In the rows, 128 means zero.
Known rows, with every step that occurs
fimur -> lipi -> nevin: [131 130 110 111 114 120  76 134 160 149 119 148 147 131 142 144 142  76
  94 127 129 125  84 115 170 128 135  95 155 139 138 159 101 107]
nevin -> lipi -> gera: [122 193 103 123 119 140 116 126 131 155  95 124 128  93 149 159 164  84
 108 100 115 122 101 131 147 112 132 110 125 141 143 141 109 129]
noreduk -> gera -> lipi -> nevin -> tuta -> tesa -> vivapa: [133 175 114 120 121 175  71  94 162 109 121 158 110 104  85 135 114  98
 146  97 115 134 134 171 178 137 130 112  65 157 145  72  99  77]
lafu -> fimur -> lipi -> nevin -> tuta: [140 157  98 146 137 118  70 111 128 142  98 112 129 100 124 119 152  92
  35 136 118 116 120 151 170 138 126  86  97 132 154 159 103 111]
gera -> lafu: [124 133 135 167 113 159 115 124 135 103 150 141 177 118 147  89 162  95
 149 137 117 145  98 102 134 115 141 144 146 149 144 142 129 102]
noreduk -> gera -> lipi: [135 123 139 152 111 151  95 115 152 101 127 155 175 110 135 148 177 100
 132 132 135 147  85  96 143 108 150 138 157 151 125 130 124  94]
fimur -> noreduk: [128 166 135 109 106 126  98 133 130 139 148 130 163 139 156 135 173 101
  96 124 143 150  86 123 109 127 138 127 181 143 150 139 117 117]
fimur -> lafu -> gera -> lipi -> nevin: [127 130 117 168 127 116  99 126 151  96 119 156 126  94 147 161 141  93
 103 122 132 133  83 103 134 118 134 113 115 123 137 198  99  99]
gera -> lipi -> nevin -> tuta: [157 174 104 135 120 156 101 118 147 112 134 128 120  85 118 145 134  88
 165 101 127 114 135 124 172 124 126  94 121 129 136 146 106  95]
lafu -> fimur: [105 136 147 164 122 142 107 129 136 107 129 108 187  99 169 130 182  94
  82 150 132 136  96 125 134 120 142 125 122 154 170 132 116 112]
tesa -> vivapa -> guzad: [ 76 125 187 112  95 142 124 114 166 128 157 141 148 107 115 153 178  70
 105 139 127 103  87 147 163 131 134 134 127 178 172 101 123 103]
nevin -> lipi -> gera -> noreduk: [146 159 112 110 123 139 127 127 114 144 111 135 106  80 156 140 160  97
 116 105  98 128 134 136 113 120 137 123 144 128 151 152 104 123]
noreduk -> gera: [109 124 130 138 101 149  91 130 148 115 121 142 193 136 127 154 183  93
  86 135 127 156  78 114 155  95 147 127 153 165 138  99 119 109]
fimur -> lafu -> gera -> lipi -> nevin -> tuta: [147 147  95 171 129 123 100 113 135 101 114 140  98  89 116 153 138  99
  87 109 124 129 117 134 151 122 121 103  89 118 132 187 109 100]
gera -> lafu -> fimur -> lipi -> nevin: [133 146 115 176 146 118  74 110 128 120 110 138 154 100 146  71 144  97
  76 158 111 123  91 102 137 139 144 114 111 132 152 189  98 103]
vivapa -> guzad -> tuta -> nevin -> lipi -> gera: [126 241 154  92 101 151  98 116 137 128  71 108 129  89 129 148 163  62
 125 123  90 139  83 189 148 116 127 103 149 158 156  96 142 140]
noreduk -> gera -> lafu -> fimur -> lipi -> nevin: [127 143 106 181 146 114  52 102 123 115  88 151 167 113 117  77 155 105
  35 164 104 137  74  95 142 123 154 115 108 143 140 166  93 105]
faris -> tuta -> guzad: [ 92 128 117 122  88 162 132 129 122  98 128 110 174 109 165 125 174  85
 146 125 125 136 110 134 133 128 141 129 148 159 151 132 138 114]
faris -> tuta: [101 140 115 149  92 161 122 132 131 110 143 113 179 116 146 136 174  89
 140 127 135 144 108 118 141 122 144 137 145 168 141 113 128 111]
lafu -> fimur -> lipi: [123 106 139 158 129 115  88 118 139 136 113 126 167 111 171 115 181  96
  41 160 133 134  87 129 135 138 139 128 136 144 155 166 128 110]
faris -> tuta -> tesa -> vivapa -> guzad: [ 74 134 170 109  86 160 115 117 146 117 145 124 150 112 130 126 159  73
 142 137 120 129 110 176 140 150 131 161 106 208 167  44 138  98]
fimur -> noreduk -> gera -> lipi -> nevin -> tuta -> faris: [178 196  91  84 120 139  58  89 107 122 108 128 101 110  94 121 109 109
 111  92 126 131 107 133 126 131 131 103 153 106 136 136 105 103]
tesa -> vivapa -> faris -> tuta -> guzad: [ 60 131 128  94  85 162 121 125 129 123 147 112 135  94 161 126 127  73
 175 142 130 103 110 161 152 148 131 138 111 170 170 135 138 112]
lafu -> gera: [100 128 143 160 101 140 140 143 153 111 128 124 188 127 162 147 182  75
  80 129 128 145  85 121 126 113 131 126 125 148 162 138 122 109]
noreduk -> gera -> lipi -> nevin: [135 154 117 139 118 145  77 122 158 103 117 156 163 104 120 159 148  90
 140 122 129 131  85  86 161 105 150 105 142 145 127 133  92  94]
tesa -> tuta: [122 125 129 128 101 173 124 117 143 119 145 147 160 118 147 149 166  94
 128 102 123 118 106 129 185 124 167 128 118 163 142 117 123  87]
tesa -> vivapa -> guzad -> tuta -> faris: [ 85 167 200  86  79 169 112  92 144  92 142 126 145 100 119 144 154  71
 141 143 120 112  77 177 148 144 127 130 142 157 183  88 151 100]
lafu -> fimur -> lipi -> gera: [ 98 170 121 151 131 113  82 120 120 133  66 131 147  95 176 135 166  87
  59 143 137 129  80 129 120 130 136 117 128 137 145 175 115 130]
fimur -> noreduk -> gera: [123 164 126 114 104 123  75 125 126 134 125 143 177 151 127 141 186 109
  55 130 136 163  69 114 113 110 147 127 180 154 138 116 112 118]
vivapa -> faris -> tuta -> nevin -> lipi -> gera -> noreduk: [146 171  90  80 114 158 102 136  99 156  99  94  85  73 166 104  90  78
 179 119  91 138 142 179 116 132 135 140 142 148 152 130 124 139]
nevin -> lipi: [145 127 123 130 116 142 123 124 148 157 143 118 149 112 145 137 177  93
  92 117 112 128 109 130 161 119 135 121 132 149 153 132 121 110]
lafu -> fimur -> noreduk -> gera: [113 171 135 144 125 114  71 116 111 123 111 123 185 128 140 127 197 118
  13 152 134 158  72 119  96 118 152 128 147 153 158 126 104 122]
faris -> tuta -> nevin: [115 144 116 130  96 181 108 130 148 111 134 103 172 127 140 111 139  81
 159 114 125 168 109 156 148 122 148 131 151 164 151  93 132 115]
guzad -> tuta -> nevin: [126 185 154 122  91 186  93 129 160  89 127 119 183 130 149 131 153  81
 162 132 118 179  89 174 152 116 140 109 168 149 159  95 145 113]
fimur -> lafu -> gera: [103 100 130 168 111 120 112 134 141 110 122 142 157 126 154 155 175  96
  48 136 129 157  75 130 128 108 132 135 125 143 148 164 127 114]
lipi -> gera -> lafu: [101 201 115 157 115 156 108 126 116 100 102 146 156 100 153 109 147  86
 166 119 122 140  90 102 119 107 137 132 137 142 135 151 117 122]

Rows
[ 95 251 167  89 101 164 108  94 154 133  93 125 103  86 101 149 154  66
 126 114  93 122  90 210 162 136 131 103 106 160 174  92 130 128] : tesa -> vivapa -> guzad -> tuta -> nevin -> lipi -> gera
[ 92 179 172  95  86 176  76 135 153 112 142 131 153 115 176 139 119  76
 195 163 125 147  97 196 149 146 117 137 110 181 170  70 152  98] : guzad -> tuta -> tesa -> vivapa -> faris
[129 180 139 174 138 122  96 111  96 110 139 121 169 110 162  61 176 120
  77 154 124 147  92 109  75 138 145 145 137 137 165 168 115 114] : gera -> lafu -> fimur -> noreduk
[106 247 119 167 140 121  88 113  80 107  91 127 148  92 166  82 162 111
  94 137 129 142  85 108  60 130 142 133 129 131 153 178 102 134] : lipi -> gera -> lafu -> fimur -> noreduk
[115 144 143 199 134 150 109 115 121  90 134 121 185  95 160  74 172 105
 107 159 117 139 101 107 117 123 145 144 112 149 164 151 122 105] : gera -> lafu -> fimur
[158 219 127  98 112 171 105 117 122 114  95 125 112  87 149 123 142  93
 152 111  83 166 128 190 115 124 139 108 154 123 160 126 124 128] : guzad -> tuta -> nevin -> lipi -> gera -> noreduk
[158 140 102 153 131 133  80 122 137  99 100 140 100 100 141 134 118  98
 109 108 116 153 125 165 137 131 109 118  78 134 136 141 120  94] : fimur -> lafu -> gera -> lipi -> nevin -> tuta -> tesa
[146 178  91 105 117 168 123 118 109 135 102 109  99  84 141 104 128  93
 149  92  90 154 148 172 111 131 148 132 139 138 152 122 112 131] : faris -> tuta -> nevin -> lipi -> gera -> noreduk
[150 252 105 144 158 130  86  96  94 146  83 106 112  92 148  47 134 112
  80 113  97 152 103 156  80 138 144 127 113 119 169 167 104 140] : tuta -> nevin -> lipi -> gera -> lafu -> fimur -> noreduk
[ 91 121 116  95  84 149 110 148 113 118 124  95 160  99 191 126 136  70
 174 151 128 121 104 142 140 129 127 137 152 169 152 140 149 122] : vivapa -> faris -> tuta -> guzad
[152 171  95 138 120 152  80 108 142 107 112 141 133  98  90 152 146  96
 124 108 121 128 119 118 178 107 137  96 118 139 123 122 101  95] : noreduk -> gera -> lipi -> nevin -> tuta
[157 220  99 146 145 116  57  95 105 114 101 122 126  90 103 124 162 121
  52 126 129 131 113 125 120 130 141  97 109 126 142 151  85 107] : lafu -> fimur -> noreduk -> gera -> lipi -> nevin -> tuta
[124 137 129 138 135 113  90 119 104 124  82 143 125  79 183 116 162 101
  67 149 120 135 110 136  85 140 141 130 147 124 153 186 110 124] : lafu -> fimur -> lipi -> gera -> noreduk
[135 198 104 105 122 159 103 124 150 155  86 115 121 105 142 132 129  76
 127  86 105 147 105 167 155 112 135 106 130 136 154 122 113 136] : tuta -> nevin -> lipi -> gera
[122 164  95  92 108 154 106 129 137 113 112 113 135 105 128 138 144  77
 121 100 109 115 131 158 179 118 119  74 119 131 159 136 109 114] : lipi -> nevin -> tuta -> guzad
[113 128 122 106  89 159  81 158 124 129 127  97 166 116 196 120 114  73
 190 155 129 151 112 157 134 133 121 159 136 195 145  72 151 111] : vivapa -> faris -> tuta -> tesa
[114 148 134 115 105 181 103 112 155 126 148 131 128 124 121 123 137  93
 132 105 121 145 143 203 166 143 117 131  77 167 169  62 132  92] : nevin -> tuta -> tesa -> vivapa
[150 161 133 130 114 124  80 111 131 121 132 156 158 126 137 135 180 115
 103 127 143 155  77  98 100 123 150 138 185 140 126 148 118 103] : fimur -> noreduk -> gera -> lipi
[152 163  93 176 149 126  74  98 111 126 105 123 127  96 116  63 142 104
  59 144 103 119 125 132 153 141 130 105  86 127 148 179 108 104] : gera -> lafu -> fimur -> lipi -> nevin -> tuta
[122 212  81 120 111 169 114 118 126 146  86  97 121  99 133 123 131  79
 142  85 106 149 118 166 145 122 142 118 120 151 144 111 117 136] : faris -> tuta -> nevin -> lipi -> gera
[132 252 118 110 108 174  96 117 140 124  80 114 134 101 141 142 145  78
 146 104  99 161  97 185 148 116 134  95 135 137 152 114 130 134] : guzad -> tuta -> nevin -> lipi -> gera
[115 158 127 111 109 149 116 140 118 106 111 146 135  89 168 147 153  90
 149 117 121 142 118 127 101 113 139 126 167 134 147 143 106 123] : lipi -> gera -> noreduk
[133 161 109 135 115 142 137 118 139  92 103 120 126  83 143 131 148  75
 122  99 112 109 129 142 142 131 116  88  92 112 159 182 111  99] : lafu -> gera -> lipi -> nevin -> tuta -> guzad
[108 164 111 120 110 123  86 129 136 146  81 152 138 117 163 152 155  77
 102 121 138 134  76 124 137 123 131 116 163 138 125 167 123 127] : fimur -> lipi -> gera
[ 94 125 157  88 101 162  83 140 163 141 148 132 141 118 177 130 102  72
 177 146 130 132 103 180 157 142 118 150 105 181 173  78 135  99] : tuta -> tesa -> vivapa -> faris
[100 134 116 124  89 151 101 150 120 130 141  98 163 107 171 136 135  74
 170 155 137 128 101 124 146 122 131 146 148 179 141 119 141 119] : vivapa -> faris -> tuta
[110 140 134 202 134 147  88 107 116  87 112 134 199 107 131  81 184 113
  67 166 110 154  85  98 123 106 156 146 109 160 151 129 116 106] : noreduk -> gera -> lafu -> fimur
[147 160 104 109 116 156 109 114 139 100 118 126 117  78 138 131 135  84
 168  98 118 107 138 141 166 131 121  86 122 118 146 166 115  98] : gera -> lipi -> nevin -> tuta -> guzad
[163 151  91 147 147 138  69  79  98 121  95 110 111  92 120  46 101 101
  76 134  99 114 123 145 142 150 124 113  96 105 160 174 119 103] : gera -> lafu -> fimur -> lipi -> nevin -> tuta -> faris
[133 111 128  96  99 185 118  99 131 115 136 134 145 114 151 132 124  90
 145  90 120 114 104 143 175 132 161 136 128 141 154 111 136  86] : tesa -> tuta -> faris
[134 171 120 146 116 129  79 113 108 117 132 154 175 147 119  84 177 119
  80 139 119 167  73  97  96 113 151 145 170 149 133 137 117 111] : fimur -> noreduk -> gera -> lafu
[165 130 115 106 120 182 121 100 156 159 136 128 123 119 127 116 139  94
 114  76  90 129 125 176 205 133 168 122 101 152 157 106 125  94] : tesa -> tuta -> nevin -> lipi
[145 129 115 103 101 173 107 109 123 120 128 100 134 113 129 121 127  90
 125 103 122 134 125 165 158 122 117 123 142 127 158 108 145 108] : nevin -> tuta -> faris
[133 220  78 153 123 176 116 104 109 129  93 109 119  94 125  65 123  90
 166  94  89 152 122 147 128 125 147 137 110 147 139 129 123 129] : faris -> tuta -> nevin -> lipi -> gera -> lafu
[138 202 122 146 142 109  57 108 121 109 107 138 155  95 133 132 163 114
  68 139 137 133  80  94 103 129 154 106 135 132 147 160  76 107] : lafu -> fimur -> noreduk -> gera -> lipi -> nevin
[128  64 139 154 117 121 122 135 122  99 138 153 135 111 161 137 171 109
  54 142 113 163 107 135  92 117 136 147 145 130 155 176 122 108] : fimur -> lafu -> gera -> noreduk
[143 173 108 161 119 144 128 121 146 104 118 123 130  89 124 143 147  79
 118 104 120 117 127 126 149 126 121  94  90 123 149 160 103  95] : lafu -> gera -> lipi -> nevin -> tuta
[ 67 145 128 119  89 162 111 129 137 134 164 114 139 103 143 139 126  76
 171 146 139 111 107 147 160 142 136 146 106 181 159 114 128 108] : tesa -> vivapa -> faris -> tuta
[137 214 110 168 154 157 101 100 116 126  78 106 126  77 147  59 132  95
 109 117  88 144 111 154 122 124 144 126  86 130 169 150 111 131] : tuta -> nevin -> lipi -> gera -> lafu -> fimur
[144 157  96 113 115 152  88 107 136  95  97 139 130  90 108 138 148  92
 127 105 111 120 121 135 171 113 132  87 121 129 134 144 110  99] : noreduk -> gera -> lipi -> nevin -> tuta -> guzad
[139 156 126 133 118 147 100 130 164 107 140 144 149  90 148 154 137  81
 182 115 136 117 102  95 157 122 140 103 144 135 138 155  96  94] : gera -> lipi -> nevin
[133 200  99 157 130 146 119 112 113 138 102 135 127  90 141 103 154  95
 132 107 100 126 107 112 131 115 137 130 115 137 138 159 114 122] : nevin -> lipi -> gera -> lafu
[167 210  91 116 123 126  63 105 119 127 117 142 119 114  91 139 150 112
  94 103 129 136 110 119 135 123 136  96 143 128 123 140  94 104] : fimur -> noreduk -> gera -> lipi -> nevin -> tuta
[ 91 209 123 190 136 146 104 116 102  88  88 127 163  76 166  95 158  95
 122 141 120 134  93 107 103 115 142 133 104 142 155 162 109 125] : lipi -> gera -> lafu -> fimur
[121 130 126 171 113 157  94 116 132  98 127 155 191 131 118  96 173 103
 108 143 111 159  81  95 138  98 152 145 143 160 132 118 124 102] : noreduk -> gera -> lafu
